Each row comes from the steps of one path. Every step used is in the known rows, and no mark comes twice. Write the path behind each row, first mark first.
Known rows
t -> m -> w -> y -> e: [ -1  15 -11  17 -17   3  15   2 -13  -3 -16  12   5 -15   5  15   5  10
   8   2 -17   2   5 -20  -9 -17  22   9  -6  -7  -3 -14  16   0  -4  18
   2]
b -> t -> m -> w -> y: [  9   9 -10   2  -8  19  21  -2 -11  -9  -4  12   6  -8  20  15   3   6
  11   1 -10   1  -4 -11   3 -20  25  10 -17 -19   3  -6  20  -6   2   6
 -11]
z -> n: [11  2  4  1  8  7  9  0  5  5 10 -6 -3  6 -9 -5 -3 -9  6 -3  2  2  8  3
  2 14  0  4  6  0  3  7 -8 -4  0 -9  0]
e -> y -> z: [  2   9   8  -7  12 -11  -9  -8   0   4  -2  -1   1  -6  -2   9  -1   4
   9   6   9  -6 -10   7   7  16  -9  13   6  16  -6   5  20 -10   9 -12
  21]
y -> e -> b -> t -> m -> w: [ 23  11  -2  22  -8   8  14  13 -13  -1  -5  14  20  -8  17  -6  27  20
  21  -7 -27  16 -13  -4  22 -25  36  14   0 -21  12 -10  -4   7   3  14
 -24]
y -> e -> b -> t -> m: [ 38   2  11  25  -7   8   0  11 -14  -2   7  11  24   1  14 -13  25   9
  11  -6 -16  17  -7   9  25 -11  37  18  -2 -15  10 -12 -12   4   3   8
 -20]
z -> n -> w -> y -> e -> b: [  6 -21  -5   8  -4  -9 -11  14   2   4   9 -15  29   6 -11   0   9 -28
  -2  -7  -9   7  13  -6   0  -9  -3  -8   6   3  -9  -9  -9   2  -2   6
  -6]
w -> y: [  8  -1  -5  -6  -6   5  -3  -1  -7 -12   2  -6   7  -8   3  11 -12 -14
  -4   9   8  -6  12  -5 -15  10   5   4  -7  -2  -3  -5   8 -10  -1   2
   9]
n -> z -> y -> e: [  6  15  -1  21   4  -8  -1  13  11   9   4   8 -10   9  -3 -12   7   0
 -23  -2   3   1   9   7 -10  -9  12   5  -2  -3   1   2 -14  19  -8  22
   9]
z -> y -> e -> b -> t: [ 26   2   8  14   1  -6  -5  12  -9   2   9   0  24  18   5 -25  24  -4
   3  -2  -7  10   1  15   2 -11  26  15  -7 -18   6  -8 -28  12   5  10
  -7]
e -> y -> z -> n -> w: [-10  -8   3  -9  23 -15 -10  -3  11  18   8  -7   0   5 -14   8   5 -11
   5  -8   7  -4 -13   5  17   8 -23   2   8  25 -15  17  13  -6   8 -20
  15]
a -> n: [ 11  -4  -1   0  -6   7   1  -4  -7 -11   7 -13  -5  -7  -2 -11  -9   0
  -7   6   5  -7  -2  -2  -7   7   1  -5   1  -1  -1  -3 -16  -4   3  -1
  -3]
h -> a -> n -> z -> y -> e: [  3   8  11  38  -8   4   6   7  14  12   1  -4  -6  13   3 -18   9  10
 -18   3  10 -15   9   4  -8   3  15 -20   5   9  -7  -5 -27  19  -1  24
   7]
b -> e -> y -> w -> m: [-11   1 -12 -19  -9 -24 -19   5 -10  -8 -22  -2  -1   4  -2   1  -8   3
   7   3  -5  29  -5  -3   2 -10 -26  -4  -2  17   1   7  11  -6   3   7
  -2]
m -> w: [ -2  12 -11  -7   1   7  11   1  -2  -5  -7   3  -5 -14   7   9  -3  11
   9   3  -5   0 -10  -9  -7  -1   6   7   0  -7   9   3   3   3   1   2
   1]
z -> y: [  7   5   0  -2   9  -1   2  -4  -2  -5   7   2  -6   8  -1  -8  -2  -4
  -3   1  11  -1   3  14 -13   4  13  10 -16  -5   4   6 -12   7   3  -2
  11]
z -> n -> a -> h: [  1  -5  19   2   1  27  22  -6  10  11   9  -2 -10   9  -9  -9   8  -4
 -13  -4   5  -7  20   5   5  28  -6 -12  14  -8   0  -5  -2  -1  -8 -17
  10]
b -> e -> y: [  3   8   5 -13  -6 -10 -16   4 -10  -8  -2 -10   5  -3  -4   1  -7   9
   6   1   4   6  -3   3  13  17  -3  12  -2   8   6   9  10   7   3  -3
   9]
e -> y -> w -> n -> z: [-25  -8   1  -6   1 -11 -16  -3  14  -4  -5  21 -12  -1 -13   4  -8  -1
 -15  -8   2   3 -15  -8   2   0 -20  -2   2  11  -3  12  22  -3   1  14
   2]
w -> n -> z -> y -> e: [-18  11   1  17   1  -7  -9   4  14   5   6  15  -6   9  -3 -13   1  -1
 -20  -7   1  -5   5   0 -14  -9   5   8  -3 -12  -1   4 -13  12  -8  21
   3]
w -> m: [  6   8 -14  -8   0   1  -2   9  -7 -13  -2   0  -2  -9  18   4  -8  -4
  -2   5   2  16   2  -4 -10  -5  -4   3  -3  -4   6   4  -5 -16  -3   4
   2]
m -> w -> n: [-24  10  -8 -13  -3   8   4  -8  -2 -10  -5  10  -1 -17   4   6  -9  10
  12  -2  -4  -5 -12 -15 -11  -3   0   8  -1 -16   6   5   4  -3   0   3
  -6]
a -> n -> z -> y: [  2   2   0  10   7   0  10   2  15  -6  12  -4 -21   6   1 -16  -5  -4
 -27  -1   8  -8   2   2 -10  -5   4 -13  -8  -5   1   4 -16   8  -4   7
  -2]
h -> a -> n -> z -> y -> w: [ -6 -13   8  21   2   4   9  -5  19   9  -7  -2 -21  18  -3 -13   1   2
 -13   3  16 -13   2   8 -12   1   0 -33  -1  18  -3   3 -16  15   5  16
  -3]
e -> b -> t: [ 34  -3   8  -1   1   9  -4  11  -9 -10  15  -4  20   1  16  -7  10  -4
   6   1  -3  10  -8  11  14   0  18  10  -3 -17  13  -3 -12  -1   8  -3
 -16]
t -> b -> e -> y -> z: [ 11  17  11 -16   0 -18 -17  -9  -2   7  12  -5  -1   0   2   5   1  17
  22  16   7   2   2   8  21  16  -3  17   9  17  -3   8  17  -4   0 -23
   9]
z -> n -> a: [ -1  -9   5  -5   4  13   8  -3   1   6   5  -4 -13   3 -19  -7  -2  -9
  -8 -12  -3   1  16   2   4   8  -6  -7   8 -11   0  -2  -9  -3 -11 -18
   0]
b -> t -> m -> w -> n: [-11  11  -5  -1  -5  20  13 -10 -11  -7   0  25   1  -9  20   2   5  19
  19 -10 -11   1 -21  -9  11 -16  22  18 -12 -26   8   5   9  -3   3   4
 -20]
e -> y: [  8   3   8  -8   1  -4 -10   0  -6  -9   1   1   1  -8  -4   2  -3   1
  -1   1   8   1 -11  -1   4  14   1  12  -4   9  -1   6  13  -4   5  -3
  17]
w -> y -> z -> n -> a: [-12  -7   2  -7   7   6   9 -12   5  17  -3 -13  -5   3 -17  12  -7 -21
  -3  -2   0 -12  27  -3  -5   7 -21 -11   9  -7 -12 -13  10 -21 -10 -25
   7]
y -> w: [  6 -12  -4  -6   0  -2  -4  -4  -4  -2  -8   5  -8   2 -11  -2  -6  -1
   2   4   3   5  -5   6  -7   2  -7  -1  -1  10   1   3  -4   1   5   4
  -2]
t -> m -> w: [  2  13  -7   5   2  13  25  -5  -7  -6  -6  17 -11 -18  12  12   1  18
  13  -3  -9   3 -10  -7   7  -8  19   9  -9  -8  11   1  16   3   1   1
  -5]
y -> w -> n: [-14 -14  -2 -10  -4  -4 -13 -15  -2  -8  -7  13  -5   0 -11  -1 -13   0
   4  -2   3   0  -9  -3 -11   2 -13   3   0   4   0   4  -3  -4   5   3
  -8]
b -> e: [ 10   9  -1  -8  -8   0  -8   7 -10  -7   2 -12   3  -3   3  -1 -12   8
   5   6   3   4   4   9   4  11   1   8   0  -2  11   5  -8  11   0  -4
  -3]

Write each row's path
[  2 -21   4   7  -8  14  -5   0  -1  -2   8 -14   2  -3   8  -2  -1   5
  -7   3  15 -17  -9   1   0  12  -1 -25  -1  20 -10   3 -22  13  10   3
  -2]	h -> a -> n -> w
[  3   4  -3  -6   4  -1   1  -7  -1   3  -2  -9   7  -6   5  18 -12 -12
   4  13   8 -12  10   0 -12  11  -7   7   2   5  -6  -9  16 -18   2  -8
  14]	w -> y -> z
[  2 -12   3 -10   1 -12 -12  -7  -5  -5 -12   6  -6   0 -18   1  -3   3
   0   2   3   5 -14   3   1   6 -11   4  -2  20  -4   7  14   0   8   2
  11]	e -> y -> w
[ 11  -6  12  12 -10  20   5  -4  -2  -4   0 -15   3  -4   9  -6  -4   8
   4   9  16 -15   1   1  -3  22   7 -16   4  10  -4  -4 -19   2   7   2
   3]	h -> a -> n
[ 21   5  -1   7   3  16  22   6 -10  -8   2  12  11  -9  27   4  18  14
  22  -6 -19  13 -19   1  24 -18  34  10 -10 -22  18  -3   6   1   5  -1
 -26]	e -> b -> t -> m -> w
[ 11 -21 -10   6 -13 -10 -21  17  -9  -9   6  -9  30  -6   1   4   7 -18
  -9   1  -6   5   3  -5  -5 -11   3  -3  -1   4  -8 -12  -6   4   1  12
  -4]	n -> w -> y -> e -> b
[ -4  -4   2 -15  -9 -20 -19  -1  -8  -3 -14  -4   0   4 -17   1  -7   9
   7   3   0  12  -9   7   8   8 -15   2   0  20   3   7  11   9   5   0
   2]	b -> e -> y -> w
[ -3   5  13  -4  21 -10   1  -8  10  17   2  -5  -2   5 -14   3   0  -7
  15  -2   5  -2  -3   6  14  19 -15  10  12  15  -7   9  17 -14   3 -22
  19]	e -> y -> z -> n
[ -5 -17 -12   2 -10  12  -6   9  -5 -10   2 -14   1  -5  24   0  -2   1
  -9   3  12   1  -7  -9  -7  -6 -11 -31  -2  17  -9   4 -21  -3   7   7
  -2]	h -> a -> n -> w -> m
[ -5   9 -17 -11  -7   7  11   2  -5 -10 -12  -2   3 -16   5  19 -11  -2
   4   8  -2  -6   3 -17 -18  -4   4   2  -6  -8   1  -6  15  -5   0   7
   5]	m -> w -> y
[-12  -6 -19   2   6 -14   5   4  15  -5  -9   3 -27  13   4 -16  -4  -9
 -28   0  -1  14   2  -6 -21 -31 -19 -29  -8   3  -2   3 -15  -4  -5  19
 -11]	a -> n -> z -> y -> w -> m
[-10  14  -9   2   5   5  25 -13  -2   4 -15   7  -3 -17  14  28  -3   6
  21   6  -5  -9   1 -10  -2  -9   8   6  -6  -2  -1  -9  31 -15  -2  -6
   3]	t -> m -> w -> y -> z
[ 35  -2  12  11   2  15   9   5 -12 -10  15  10  14  -2  22  -5  14   3
  13  -6  -7  14 -11  13  29  -6  33  14 -11 -16  15  -2  -3   0   6  -6
 -22]	e -> b -> t -> m
[ -8  12  12  -9  13 -18  -6  -3   6  19  -1 -17   2   8 -14   3  -4   1
  22  -1   2   2   3   9  19  21 -21  10  14  16  -1  11  15  -6   2 -23
  10]	b -> e -> y -> z -> n
[-17  -4   2 -14  14 -22 -17   2   8  19   5 -17   4   9 -13   6  -1  -2
  13  -8   3   0  -8  10  25   9 -29   1   9  25 -10  18   9   5   3 -22
   5]	b -> e -> y -> z -> n -> w
[ -9 -22   1   5  -5   8  -5  -7   4   6   2 -22  12  -2   9  16  -6  -7
  -1  13  19 -29   1  -3 -10  11 -15 -26   1  24 -23  -8  -2  -4  10  -5
   5]	h -> a -> n -> w -> y -> z
[-25 -21  16 -11 -11  21   0 -19   3  -1  -8  16 -10   4 -12  -9   1   3
 -13  -1   4  -9   2  -1 -12  17 -20 -15   7  -4  -2  -9   3  -1  -3  -3
   0]	y -> w -> n -> a -> h
[  4  -5  16  -4  -6  29  12  -6   2  -1   5   4  -8  -4   3  -5   7   6
 -19   3  10 -10  11   4  -3  26   1  -8   6  -9   1 -11   2   4  -5 -10
  14]	n -> a -> h
[-36 -17   6 -23 -16 -13 -25 -14  -9  -6 -20   6  -8   1 -29  -5 -10   7
  -4 -10  -5   4  -4  -4   7   1 -30  -8   0   1  -2   2  13   4  -6  -9
  -7]	b -> e -> y -> w -> n -> a
[  0   1  13  23   3  13  16   0  18   2   7  -7 -13  11  11 -10  -1   4
 -15   2  19 -17   5   7  -7   8  12 -23  -5   8   0   4 -19  13   1  12
   5]	h -> a -> n -> z -> y
[  4   9  -1   6  14  -1   6   6  16   0  10   6 -17   9   7  -5  -3  -5
 -21  -5   9  -2   3  11  -7  -2  10   1 -11  -4   8  10  -5  12  -4   7
   7]	n -> z -> y
[-12  -4  15  -8  17  -5   2 -11   6  18  -5  -4 -11   3 -23   2   5  -6
   1 -10   0  -7   5   3  16  13 -20  -2  15   3 -10   1  15 -14  -5 -29
  16]	e -> y -> z -> n -> a
[ 19  -3   1  11 -15  -5  -8  11 -10  -8  -1  -7  30  -6   0   1   3 -13
  -1   9  -7   5  14  -5  -7   1  12   5   4  -5  -1 -21  -3  -5  -3  12
   2]	w -> y -> e -> b
[  0 -14 -10   5  -8  -7 -11  11  -1   9   7 -13  14   5 -18   3   1 -22
 -10  -5  -4   1  15  -9  -8  -8  -8  -5   5   8 -18  -2  -9   3  -4   9
   3]	z -> n -> w -> y -> e
[-17   1  13 -13   7 -11  -4  -7   3  20  -6 -14  -8   8 -23   0   1  -1
   8  -8  -5  -2  11   8  21  17 -27  -2  16   4  -2   1  13  -4  -9 -31
   6]	b -> e -> y -> z -> n -> a
[ -2 -18 -10  -9   2   1  -5   4   5   3  13 -14   6   5  -9  13  -7 -26
  -9  -5   6  -2  10  -3  -7  -1 -11  -6  -4   7 -10   6   0  -3  -1  -6
   1]	z -> n -> w -> y
[ 16   2  -4   4  -6  16  21   4 -11 -11  -2   8  21 -11  25  13   9  -1
  19  -1 -15   7  -5  -8  13 -23  31   7 -15 -24  11 -11  18  -7   3   3
 -23]	e -> b -> t -> m -> w -> y
[ -6  -4   7  -1  16   7  10 -10   7  19   1  -6 -14   4 -16   2   1  -8
   2  -8  -1  -9  14   8   7  10 -18  -6  14  -5  -4  -5  -3 -10  -9 -29
   4]	y -> z -> n -> a
[-31  21 -11  12   0  -7   5   4  16   6  -7  20 -11   1   0  -7   3  10
 -10  -8 -10  -6  -3 -10 -16 -21   4   4   2 -17   2   2  -5  14  -9  26
   0]	m -> w -> n -> z -> y -> e
[  2   7   5   0  21   1   8  -6  10  19   6 -10  -3   6  -6   3  -3  -9
  15   1   4  -5   8  10   6  15 -11   7  13   7  -1   5  -1 -12   2 -20
   4]	y -> z -> n
[  3 -20 -10  -6  -4   1  -9   2  -6 -12  15 -13  -4  -8  -2  -7  -4  -4
 -18  -1   6  -8 -13  -3  -4  -2  -7 -14  -4   7  -9   4 -20   8   6  -1
  -8]	a -> n -> w
[ 15   4 -11   6 -16   3   2  16 -12  -4  -9  -4  34  -7  10   2  17  -2
  11   7 -22   7   0 -13  -3 -21  19   6   3 -23   5 -20  -1  -3   1  18
 -14]	m -> w -> y -> e -> b -> t
[-33 -24   0 -13  -1  -5  -5 -22   0  -3 -11  17 -20  13 -25 -14  -6  -5
 -13 -13   1  -6   2   5 -18 -10 -14 -10 -13 -12  -3  -2 -11   6  -5  -7
  -5]	z -> y -> w -> n -> a
[ 23  12   3 -13 -13  -2  -9  -2  -9  -5  18  -5  -4   0   5  -2  -5  14
  12  13   4   7  11   5   9  12  10  12   3   1   9   5  -8   7  -5 -11
  -8]	t -> b -> e
[-12  14 -14 -11   4  -1  12  -7   1   6 -15  -3   3 -14   8  26  -7  -1
  14  15  -2 -14   1 -10 -16  -3  -7   2   3   0  -3  -8  22 -14   2  -4
  10]	m -> w -> y -> z
[  4   3 -10 -25 -12 -24 -20  -3  -9  -7  -6   4  -8   5   2   0  -1  12
  12  15  -3  32   4  -8   7 -10 -16   0   3  18   0   7  10  -8  -2   0
  -3]	t -> b -> e -> y -> w -> m
[-27  15 -12  -4   2   9   6   4  14  -4  -3  16 -14 -18  13  12  -9   8
  -8  -6  -7  -7 -11 -16  -6  -7  -3   0   6 -17   9   9  11   1  -7  12
  -8]	m -> w -> n -> z
[ -3  13   9 -12   4 -18 -14  -2  -3   7  -4 -11   5  -2  -2   8  -6  10
  15   6   6  -2  -7  10  15  18 -13  12   6  15   3   7  16  -3   5 -16
  12]	b -> e -> y -> z
[ 24   0   6  13  -6  -5  -9  11  -9  -4   3  -4  21  -5   0  -9  11   0
   4   2  -9  11   1   4   3   3  12   9  12  -5   8 -11 -16   4   2  10
  -3]	y -> e -> b
[  9  10   1  11   0  -9  -4   1  -5   1  -1   3   2  11 -10 -17   6   0
  -5   1   2   0   6   9 -16  -3  15  14  -7  -3  -2  -4 -22  13   1  11
  12]	z -> y -> e
[-10   2 -18   0  13 -14   5   8  16  -1 -11  13 -23  15   8  -4  -4  -9
 -19  -2   3  22   4   3 -16 -27 -14 -15 -10   3   4   9  -3  -1  -5  17
  -3]	n -> z -> y -> w -> m
[-31  18  -5  10  11   7  25  -9  16  -1  -3  31 -23  -5  16   4  -2  13
  -4 -15  -4  -6 -10  -7  -2 -20  16   5 -16 -19  12  11  14   9  -9  11
  -8]	t -> m -> w -> n -> z -> y
[-10 -21 -12  -9  -1  -5  -9  -6  -1  -4   7 -20   4  -6   0   9 -11 -16
 -13   9   8 -20  -3  -9 -11  -4 -20 -17  -3  11 -21  -7   1 -11   6  -8
   0]	a -> n -> w -> y -> z
[ 23   6   6  23   5  -4  -2  23   8   6  12   6  14  16  10 -22  23  -4
 -15  -6  -8  10   3  15   7 -20  25   5  -2 -18   9  -5 -21  17  -3  21
 -12]	n -> z -> y -> e -> b -> t
